Known rows, with every step that occurs
zifur/lafem: [-12  14 -18  -4  12 -24  19  -1 -20  -1  -7  13 -10  27   1 -18 -28  -4
 -14  -5   4   7 -16 -14 -36  -3  -4   7]
giderin/suga/lafem/nimi/robuvuz: [  4 -20   3  -7  36  27  -6  11  11   2  23  -1  -7  14  38  23   9 -18
  28   0  15  26  11  21   6 -18 -53 -28]
giderin/suga: [ -1   2   6 -17   3 -23  15  -5 -33 -12  30  -2 -31   2   8  25  -3 -11
  19  -2  17  -9 -17   1  -6 -19 -38  19]
fubima/nimi/robuvuz: [ 23 -23  14  25   2 -17 -22  31   4   5 -15  -4 -20   1  17 -11 -20 -34
  21 -28 -15 -16 -34 -11   0 -19  29  40]
giderin/suga/lafem/kuros/robuvuz/nimi: [-43 -14  -9  10 -18  -2 -41 -25  23  -3 -14 -13 -36  24  32  -1  -1  20
  19   2 -17   9   3  29   5 -14   8  -6]
devol/zifur: [ 10  35 -15  -5 -11 -15   5   6 -20 -19  16   3  -9 -14 -26   0  -4 -28
  -6  13  11 -30 -13  -5  19   7 -23  14]
kuros/lafem/suga/bukof/dubin: [ 24   9 -34  -7 -30  15 -36 -14 -24 -22 -21  12  28 -13 -15  27 -10 -13
 -17  -9  46 -23  14   2  17   4  27  20]
giderin/suga/lafem/kuros: [-24  10  -3 -13   8   7  -8 -15   9  -2   6 -10 -32  27  22  18   6   7
   7  11  -1  25  -9  31 -12 -13 -33 -20]
zifur/lafem/suga/bukof/dubin: [ 14  20 -42  -7 -22  11 -32   1 -21 -20 -29  10  41  11  -8  23 -24   3
 -26 -14  33 -12   5  11   6   6  22   9]
dubin/bukof/suga/lafem/nimi: [-14  41 -17 -10  11 -10  13 -15  18   8  28 -20   3  12   9   2  30  -5
  -9  18  -5  11  25  -4 -14  10 -28 -13]
zifur/devol: [  8  11  12  -4  18 -32  19   7 -17 -27  15  -2   6  -7  -5  -1   8  14
   4 -16  -3 -17 -26 -17  15 -14  -2  13]
fubima/nimi/robuvuz/kuros/lafem: [  6 -59  25  28  -3   9   7  26  10   1 -19  19  -8 -16   6 -30 -10  -4
  21  -1 -30  -8 -15 -13   6 -41  51  35]
zifur/lafem/kuros/robuvuz: [-10   4  -8 -21   0 -26  -8 -31  16  24 -33   2 -15  29 -10 -27 -10  11
 -22   1 -21   8   1 -15 -36  14  -3  -9]
zifur/lafem/nimi: [-13  14 -19 -11  17 -19  25 -10 -14  11   7   3   3  24  -8 -16 -13   2
 -15   5   4  12   0 -11 -35  -1 -22   4]
suga/lafem/nimi/fubima: [ -3 -14  -3  -5  29  21   2  14  11  23   4   6   7  18  20  -7   7 -11
  13  -1  15  24  -3  10 -20  24 -32 -21]
lafem/suga: [ 12  20   4  -6 -10 -10   0   2 -37 -14   4   4   9  12  -2  32 -17  13
   1 -27  29  -7 -10   5  -9   2  -4  23]
kuros/lafem/suga: [ 11   3  -7  -4 -14  -3  -2 -12 -37 -18  -6  19   6  11  -1  15 -18   4
  -8 -13  43   1   8   1 -21  -5  14  17]
robuvuz/kuros: [-15  -2  25  -6   7 -14  46  12 -15   1  17  12  -3  -8 -20  -3   2  25
  14   1 -20 -13 -24 -15   5 -13 -10  20]
giderin/suga/bukof/dubin: [ 11   7 -21 -21 -11  -6 -18  -5 -21 -15  16  -9  -8 -22  -7  36   6 -30
  10   1  22 -32 -11   2  32 -11 -25  21]
bukof/suga/lafem/nimi/robuvuz/kuros: [  1 -17  29  -3  34  25  26   9  33  10  18  -3  17 -19  -3 -11  23   9
   9  25 -41   1   9   3  25  -1 -19 -31]
dubin/bukof/suga/lafem: [-11  40 -17  -3   5 -15   9  -6  11  -3  14 -10 -10  15  17  -1  17 -13
  -7   9  -5   7   8  -7 -18   9 -11 -10]
nimi/robuvuz/kuros/lafem/suga/bukof/dubin: [ 38 -38   9  -3 -15  42 -24  19   6 -11 -23  15  44 -33 -16  23   3   2
   2  -9  18 -18  21  10  45 -11  39   4]
bukof/suga/lafem: [-12  30 -13  -1  13  -9  10 -13  -4 -14   4   3 -11   5   5 -12  -4 -13
  -8  15 -12  -6 -15  -7  -4  12 -12 -14]
babut/dubin/bukof/suga: [ -5  30  19  10 -14 -40  22 -20 -13  10  29 -37 -28 -17   2  -7  15 -14
  -2 -10   3   0   1 -19 -24  33 -11  -1]
kuros/lafem/nimi: [ -3   2 -11 -10  10 -15  21 -25 -19  10  16   7  -7   1 -16 -13   0 -13
  -6   9  18   2   9 -20 -22  -5 -17  15]
nimi/robuvuz/kuros/lafem: [ 11 -46  32   2  20  11  26  19   8   8  -2  22  -6 -18  -7 -17  -1  -4
  15   0 -10   0   2 -16   4 -20  11   3]
nimi/robuvuz/kuros: [ 12 -29  43  -1  23   2  28  32   9  12   7   7  -3 -16  -7  -3   1   3
  24 -12 -23  -9 -16 -11  16 -14  -6   6]
devol/zifur/lafem/nimi: [ -1  31 -35  -9   0  -5  12  -3  -9  -9  15   4  13   5 -25 -15  -6 -12
 -26  31   9  -6  12   1  -4   5 -29  -3]
babut/dubin/bukof/suga/lafem/nimi: [-28  35  -3  17   2  -6  21 -28   8  12  33 -31  -7   2  18  -7  26   0
  -4   4   3  32  19  -4 -24  35 -31 -35]
bukof/dubin: [  3  22 -11 -13   6 -19   4   2 -16   3  -1  -2 -18   0 -21   6  -6 -30
  11 -25  14 -25 -27 -21  -1   2 -11  27]
suga/bukof/dubin/babut: [ 21  33 -27  -4 -11 -14 -22   3  -9  -3  -6 -12 -17 -22 -17  24   0 -29
 -16  -7  -1 -14 -18 -22  28  11   4  -3]
suga/lafem: [-24  24 -20   7  18   1   7   2  -7  -7  -4  17  -9  28  18  -4 -14  -6
   6  -7   8  13 -20  -4 -15   3 -20 -11]

Rows
[ 28 -56  16  32 -34  31 -32  27   2 -18 -27  18  39 -25  10   7 -11  21
   2   2  -9 -13   8  15  33 -33  73  32] | fubima/nimi/robuvuz/kuros/lafem/suga/bukof
[  8 -43  38  27   2   0   8  41  11   5  -8   3  -5 -12   5 -14  -8   3
  29 -15 -43 -15 -33  -8  18 -32  35  39] | fubima/nimi/robuvuz/kuros
[ -6  -2  15  12   8   8   9  -4  20  30  25 -35  -5  -4  27 -16  35 -13
   4   3  12  35  22   6 -31  54 -25 -42] | babut/dubin/bukof/suga/lafem/nimi/fubima
[-27  34  -2  22  -5 -11  15 -19   3   2  17 -21 -20   6  28 -12  12  -9
  -1  -4   4  27   4  -8 -26  34 -14 -33] | babut/dubin/bukof/suga/lafem
[ 37  48 -61   1 -45  21 -47  13 -15 -41 -24  -1  29 -11 -21  36 -13 -12
 -52  14  24  -8  16  18  39  15  21 -23] | devol/zifur/lafem/suga/bukof/dubin/babut
[ 10  24 -25 -10  -8 -12 -17  -1 -10  -2  -4  -4   3 -18 -23  12  -3 -31
  -3 -11  13 -34 -18 -16  26  10  -3  22] | suga/bukof/dubin
[-19 -19  15  -4   4  -4  44  -6 -15  -2   6  25  -7 -10 -19 -18  -1  16
   5  14  -9  -4  -6 -20  -8 -20   6  15] | robuvuz/kuros/lafem
[-13  35  -2  -8   7  -9  -7 -27  22   3  -7 -22 -21   9  -7 -12   8  -3
 -20  23 -30  -1 -13  10  -8  17  -5 -23] | bukof/suga/lafem/kuros
[-10 -42   5   6 -14 -18 -41  -2  33  33 -46 -14 -23  19  10 -47 -16   7
  -5  -9 -22   2   0  13 -29  21  49   7] | zifur/lafem/kuros/robuvuz/nimi/fubima
[ -4 -16  17  -3 -13  13  28  -3 -29 -17   0  27  20  -2 -14  13  -6  42
   0   2  13   0   9   4  -4 -20  20  17] | robuvuz/kuros/lafem/suga
[ 16 -13   0  -6  33  -4   7  13  10  21  -1  -1   5  16   7 -16 -14 -20
  -5  -9   2  15   8  -5 -23  -2 -16  -8] | zifur/lafem/nimi/robuvuz
[-11  22  -2 -17   2 -12 -20 -44  32  11 -19 -10 -16   8  -8 -18  15   0
 -17  21 -38  -5   3  -8  -4  29 -10 -30] | bukof/suga/lafem/kuros/robuvuz
[ 20   4 -20  -1 -28   4 -24 -14 -32 -22 -10  17  28 -10  -3  21 -15   3
 -22   2  40 -11  18   6   3   3  22  14] | kuros/lafem/suga/bukof
[-11 -23  23   3  39  36  25  25  29  18  11  12  20   3  10  -4  12  17
  22   3 -22  23   3   4  15 -10 -25 -28] | suga/lafem/nimi/robuvuz/kuros
[-19 -17  14 -10  12   1  50 -14 -12  10  23  15   7 -12 -28 -14  12  24
   4  23  -8   1  10 -17  -5 -19  -9  12] | robuvuz/kuros/lafem/nimi
[  0  30 -35  -1  -7 -10   7   5 -15 -22  -2  13  -3   8 -18 -19 -20 -20
 -26  23  11 -11  -5  -1  -5   4 -11   1] | devol/zifur/lafem
[-20  -2   7   9 -23 -38 -33 -22  17  17 -20 -20 -32   4  -9 -20  -8  12
   4 -17 -27 -23  -9  -3   0   6  33  28] | lafem/kuros/robuvuz/nimi
[  1 -39  25   5 -17 -23 -46   0  30  35 -29 -24 -30  -3   0 -28   1  -1
  14 -18 -18 -18  -7   9  -6  25  39  19] | lafem/kuros/robuvuz/nimi/fubima
[  0  -7  26  -6  27  21  25  17  48  19  27 -17  19 -11  11  -1  44  10
   9  19 -34  16  33   4  13  -4 -18 -27] | dubin/bukof/suga/lafem/nimi/robuvuz/kuros
[ 26 -42  35   2   1  27   9  19  -5  -7  -9  23  22 -10  -1  13  -5  20
  11 -11  12   5  15   9   7 -20  25   3] | nimi/robuvuz/kuros/lafem/suga
[-10 -40  26  -7  36  42  24  21  18   5  31   6   7   0  27  22  22  17
  35  14 -12  26  10  25  21 -32 -47 -29] | giderin/suga/lafem/nimi/robuvuz/kuros
[ 15  33 -32  -1 -25   8 -10   8 -29 -36  -8  14  27  16 -11  10 -25   5
 -28   9  33  -6  10  22  -2   6   1   2] | devol/zifur/lafem/suga
[-31  11  -7  14 -19 -20 -41 -36  37   2 -27 -22 -25   5   4 -33   0  10
  -8  13 -45 -16   0   8   8  17  37  -8] | bukof/suga/lafem/kuros/robuvuz/nimi
[  1   8  16  20  17   9   1  -5  31  24  24 -36  -4  -7  32  -7  27 -22
   6  -8   2  35  28   0 -13  35 -27 -49] | babut/dubin/bukof/suga/lafem/nimi/robuvuz
[ 20 -56  29  30 -22  27 -10  29  -3 -14 -26  20  19  -7  12   1 -15  21
  16 -14  -7  -2  -1  11  10 -39  65  34] | fubima/nimi/robuvuz/kuros/lafem/suga
[-24  24 -19  -1  24   6  14  -8  -1   5  13   6   5  25  11  -1  -1   2
   3   1   8  19  -3  -2 -14   4 -36 -12] | suga/lafem/nimi
[-15  23  13  18  -9 -30  22  -5 -16  16  23 -21 -26   4  14   1   3  -5
  13 -33  23  22  -4 -19 -33  23 -18   3] | babut/dubin/bukof
[ 33  19 -37  -1 -35  12 -40  -8 -22 -23 -23   4   9 -18 -11  40  -7 -11
 -29  -7  32   0  14  -3  20   3  35  -6] | kuros/lafem/suga/bukof/dubin/babut
[-21 -51   8   6 -12  12 -54  -4  35  15 -22 -15 -34  16  42  -8   6   6
  27   1  -9  12   4  41   0   5  13 -13] | giderin/suga/lafem/kuros/robuvuz/nimi/fubima
[  9 -10  -9  -6 -29  30  -6  -3 -18 -20 -14  19  43 -25 -29  23   2  23
  -8   6  19 -22  13   4  34 -11  33  18] | robuvuz/kuros/lafem/suga/bukof/dubin
[ 19  -2 -11   0 -33  27 -11   2 -16 -20 -16  12  23 -29 -23  36   6  26
 -22   8   4  -1  15   0  36 -10  40  -9] | robuvuz/kuros/lafem/suga/bukof/dubin/babut
[-25  27  -7  -1  12   1  -7 -10  21  12 -14  -5 -20  31   7  -6  -4   7
  -7   1  -9  20 -17  13 -19   9 -11 -20] | suga/lafem/kuros
[  2 -32  23  -5  33  10  35  22  17  23   6   8  19   3  -7 -18  -2  17
   3   5 -24  16   7  -4  -6 -16 -12  -9] | zifur/lafem/nimi/robuvuz/kuros
[ 11 -30  44  -8  30   7  32  24  13  25  25  -4  11 -19 -16   0  15  11
  21  -4 -22  -4  -1  -8  17 -13 -22   5] | lafem/nimi/robuvuz/kuros
[ 22  21  -8  -2 -24  -5 -23   0 -31 -19   0   1  31  -7  -3  37 -13  10
 -14 -12  28 -19  -1   9  15  11   6  18] | lafem/suga/bukof
